Each row was made from one small tree. Brackets hold a mark, then the marks that hang from it, in alphabetical order. Every link used is in the known rows. Write each row's tree.
Known rows:
{L {D K} {Q N}}: 277 -65 -134 172 52 -41 -42 367 110 -221 -334 -137 69 146 -155 -22 103 28 -84 97 19 277 -44 19
{D K {L {H R} Q}}: 361 12 -154 243 -29 -98 86 10 -196 -447 -234 -86 179 36 76 -83 569 102 -40 108 -166 -66 174 -149
{Z {D L}}: -182 -44 82 128 10 14 33 16 103 -230 7 -121 89 6 42 -20 78 -196 38 -24 -3 -260 20 89
{R A D H}: -154 -253 -283 -28 45 -78 53 -139 -107 -61 -540 115 -166 -130 -14 100 -11 6 52 305 90 -58 -225 71
{L D H Q}: 300 -35 -126 94 54 -3 144 211 184 -58 -356 86 87 257 -380 -77 86 8 -439 16 162 230 -142 -42
{D K}: 50 -91 -106 43 -23 29 -71 -23 -87 -239 -90 -80 60 -32 198 13 94 23 48 86 -101 -114 0 -29
{H {R A {D K L}}}: 97 -226 -102 31 106 -224 110 -142 -277 -270 -360 -111 104 -159 244 -29 566 37 297 296 -181 -216 -19 -212
{Q N}: 38 -61 32 114 -4 -42 -11 183 64 -40 -5 -76 -14 69 -40 122 69 -85 196 -9 36 163 164 16
{Z {D K L}}: -164 -126 -1 158 -9 40 -15 19 30 -425 -52 -169 135 -37 196 -13 163 -176 72 37 -89 -354 29 63
{N {Q L} {Z D}}: 136 271 137 477 -120 160 -164 89 132 141 -57 99 55 271 -135 -61 195 -549 -159 -18 192 -36 398 -196
{R A {D K} H}: -96 -330 -379 -11 25 -67 7 -138 -150 -250 -614 50 -111 -157 138 124 60 31 87 360 0 -148 -240 44
{N {Q {L D H}} Z}: 324 209 35 418 -79 139 -64 102 35 139 -241 182 135 414 -348 -140 295 -483 -286 92 158 167 344 -347
{D K {L H Q}}: 227 37 -192 272 -61 -17 22 -1 -150 -451 -195 -70 88 56 -15 -53 422 33 -140 104 -43 -69 163 -31
{Q {N {Z D}}}: 104 -9 105 309 2 57 -39 190 218 -60 -36 -93 15 154 -58 110 15 -313 34 -32 153 113 182 -28
{L {Q N}}: 219 111 -20 213 -16 -58 -55 261 99 13 -84 -55 -115 46 -162 77 84 56 -24 -48 132 296 162 83
{R {D K {L H Q}}}: 111 -138 -140 267 -27 3 70 -22 -238 -325 -410 -113 92 -82 -42 -59 409 -16 -139 150 101 -120 -3 -100
{Q {L D} {N Z}}: 127 69 -63 408 114 -14 71 294 89 7 -203 -10 83 288 -258 -39 130 -440 7 112 65 363 358 -120
{Q {N {Z {D K L}}}}: 103 -28 32 389 -30 39 -70 150 92 -293 -70 -168 75 131 25 53 184 -314 95 41 59 4 237 -46
{R H}: -6 -31 -163 -12 -46 13 12 14 -23 -61 -212 71 -19 -22 17 17 -172 57 -25 75 -54 70 -93 100
{D K L}: -1 -34 -117 155 -48 -14 -59 -83 -255 -429 -61 -167 128 -51 175 -84 310 -12 130 171 -187 -204 117 -30
{L D Q}: 207 51 -66 49 65 -45 26 228 116 -13 -270 -42 23 112 -262 -136 -22 72 -277 45 73 225 -171 39
{H R}: 195 -20 71 -46 59 -144 94 39 -67 17 -56 -39 146 -25 150 -52 237 86 170 -7 -186 10 6 -168
{Z {D K}}: -117 -156 -6 63 2 80 -33 61 185 -252 -60 -105 95 -14 199 69 -12 -153 3 -22 -11 -280 -66 70
{K {D L}}: -146 29 172 114 95 -101 100 -78 -231 -117 184 -167 13 -2 -91 -71 223 87 193 114 -235 -182 69 76
{R {D L} H}: -114 -162 -142 144 -32 -16 70 -57 -281 -194 -447 -39 39 -175 -35 -77 65 1 44 189 -18 -49 -145 22
{N Z}: 215 138 20 221 -28 71 -37 -55 13 1 -33 23 6 108 -53 -71 39 -152 -183 39 104 81 76 -129
{L D H {Q {N Z}}}: 458 0 -80 323 54 12 121 337 241 -68 -382 38 75 363 -457 -15 138 -157 -397 35 250 422 31 -112

Which tree is each row?
361 -137 -189 207 47 0 81 360 185 -261 -419 -45 112 285 -274 40 201 -39 -247 76 115 287 -9 -55 => {L {D K} H {Q N}}
82 19 -34 488 71 74 134 226 254 -23 -113 54 59 324 -194 152 205 -557 -55 -37 229 189 496 -73 => {Q {L H} {N {Z D}}}
192 -284 -133 -5 94 -121 216 -93 -61 -148 -371 77 118 37 104 99 447 -16 35 157 -5 -120 -43 -247 => {L {H {R A {D K}}}}
153 100 -139 240 -61 -50 -76 0 -211 -417 -130 -168 46 -54 63 -103 339 82 -16 132 -97 -76 125 14 => {D K {L Q}}
165 -151 -179 117 25 -127 117 -136 -212 -490 -198 -54 181 60 195 -14 602 -1 153 223 -224 -226 155 -179 => {D K {L {H {R A}}}}
76 84 -19 205 -76 56 -142 151 -59 38 -185 61 123 205 -125 -105 247 -282 15 115 -30 15 253 -185 => {N {Q {L {D K}}}}
37 67 -47 483 51 51 -20 225 163 -115 -84 -60 37 204 -5 94 177 -496 100 33 98 113 469 -52 => {Q L {N {Z {D K}}}}
142 -255 -72 -22 102 -130 239 -81 -30 -31 -329 106 83 39 -4 89 396 -23 21 112 39 -71 -53 -220 => {L {H {R A D}}}
-85 -221 -227 165 -46 1 17 -65 -342 -371 -512 -93 85 -187 117 -65 143 22 74 259 -90 -150 -134 2 => {R {D K L} H}
300 224 1 421 -108 127 -183 96 -59 43 -216 71 129 304 -176 -170 280 -420 -184 154 75 100 334 -316 => {N {Q {L {D K}}} Z}
240 214 -3 393 -60 -63 -37 110 -86 -193 -77 -116 -22 68 -184 -81 294 -66 -25 66 68 183 279 -3 => {D {L {Q {N Z}}}}
28 -65 -70 243 -14 53 33 69 123 -430 -157 -89 122 70 55 2 247 -137 -141 3 44 -245 66 76 => {Z {D K {L H Q}}}
240 -7 -172 340 -54 -31 3 116 -102 -467 -191 -122 85 102 -58 38 455 -14 -16 101 -9 22 270 -31 => {D K {L H {Q N}}}
330 -102 -205 126 64 20 102 213 130 -248 -418 28 141 236 -217 -73 157 41 -416 72 81 140 -136 -64 => {L {D K} H Q}
-31 136 144 186 91 -126 81 -11 -195 -88 125 -154 -49 -8 -187 -97 247 154 74 92 -157 -82 95 118 => {K {D {L Q}}}
46 -164 -180 266 122 -18 148 318 86 -179 -277 5 173 325 -176 84 259 -346 62 109 2 221 325 -89 => {Q {L {D K} H} N}
588 94 -13 356 15 -85 122 234 120 -16 -236 37 59 231 -185 54 384 -22 -168 -45 155 358 230 -214 => {L {H R} {Q {N Z}}}
-138 -284 -365 81 -3 -94 29 -202 -293 -419 -577 -14 -57 -173 128 44 243 1 151 439 -61 -218 -131 49 => {R A {D K L} H}
113 -131 85 78 68 -164 151 -15 -287 -85 -238 -128 192 -147 111 -118 427 41 218 95 -143 -74 -27 -227 => {H {R {D L}}}
11 -38 30 284 -9 5 78 179 215 -251 -90 -75 52 113 -135 60 192 -200 -73 -84 140 -88 145 101 => {Z {D {L H {Q N}}}}
42 -111 -254 247 -77 -17 -8 5 -313 -349 -561 -97 32 -198 48 -82 168 99 -42 233 -17 -38 -120 48 => {R {D K {L Q}} H}
103 169 174 351 74 -98 47 51 -160 -117 107 -189 -57 78 -231 -69 295 37 77 104 -91 39 208 56 => {K {D {L {Q {N Z}}}}}
255 -214 -15 -64 139 -97 275 143 78 -71 -314 59 307 234 -123 -97 241 -30 -119 49 -93 94 -173 -243 => {L D {H R}}
158 175 79 362 -32 65 -25 19 112 -160 -69 -68 20 90 -83 -97 106 -253 -254 11 155 -51 111 -22 => {N {Z {D {L Q}}}}
80 -97 -160 175 -54 27 45 -86 -192 -471 -122 -75 180 63 84 -43 397 -63 -4 153 -113 -194 144 -86 => {D K {L H}}
-178 -220 -280 53 27 -126 74 -180 -248 -233 -524 36 -120 -162 -30 24 165 -27 114 364 8 -121 -145 68 => {R A {D L} H}
84 -205 -29 -64 131 -210 138 -80 -129 21 -316 -6 32 -119 125 20 356 40 219 182 -58 -92 -108 -198 => {H {R A D}}
-4 -31 -87 304 72 -18 141 236 110 1 -63 76 26 236 -177 180 252 -329 123 -12 92 244 483 -41 => {Q {L H} N}
197 66 -50 315 -42 -45 61 143 -33 -232 -117 -44 17 120 -245 9 353 -56 -53 13 90 136 253 0 => {D {L H {Q N}}}
66 90 83 309 -15 82 -7 -46 93 -181 -24 -71 76 110 -17 -92 93 -309 -155 7 101 -123 95 -48 => {N {Z {D L}}}
7 -102 -225 165 116 23 174 122 38 -150 -265 69 184 240 -115 -34 217 -263 -140 128 -34 55 178 -101 => {Q {L {D K} H}}
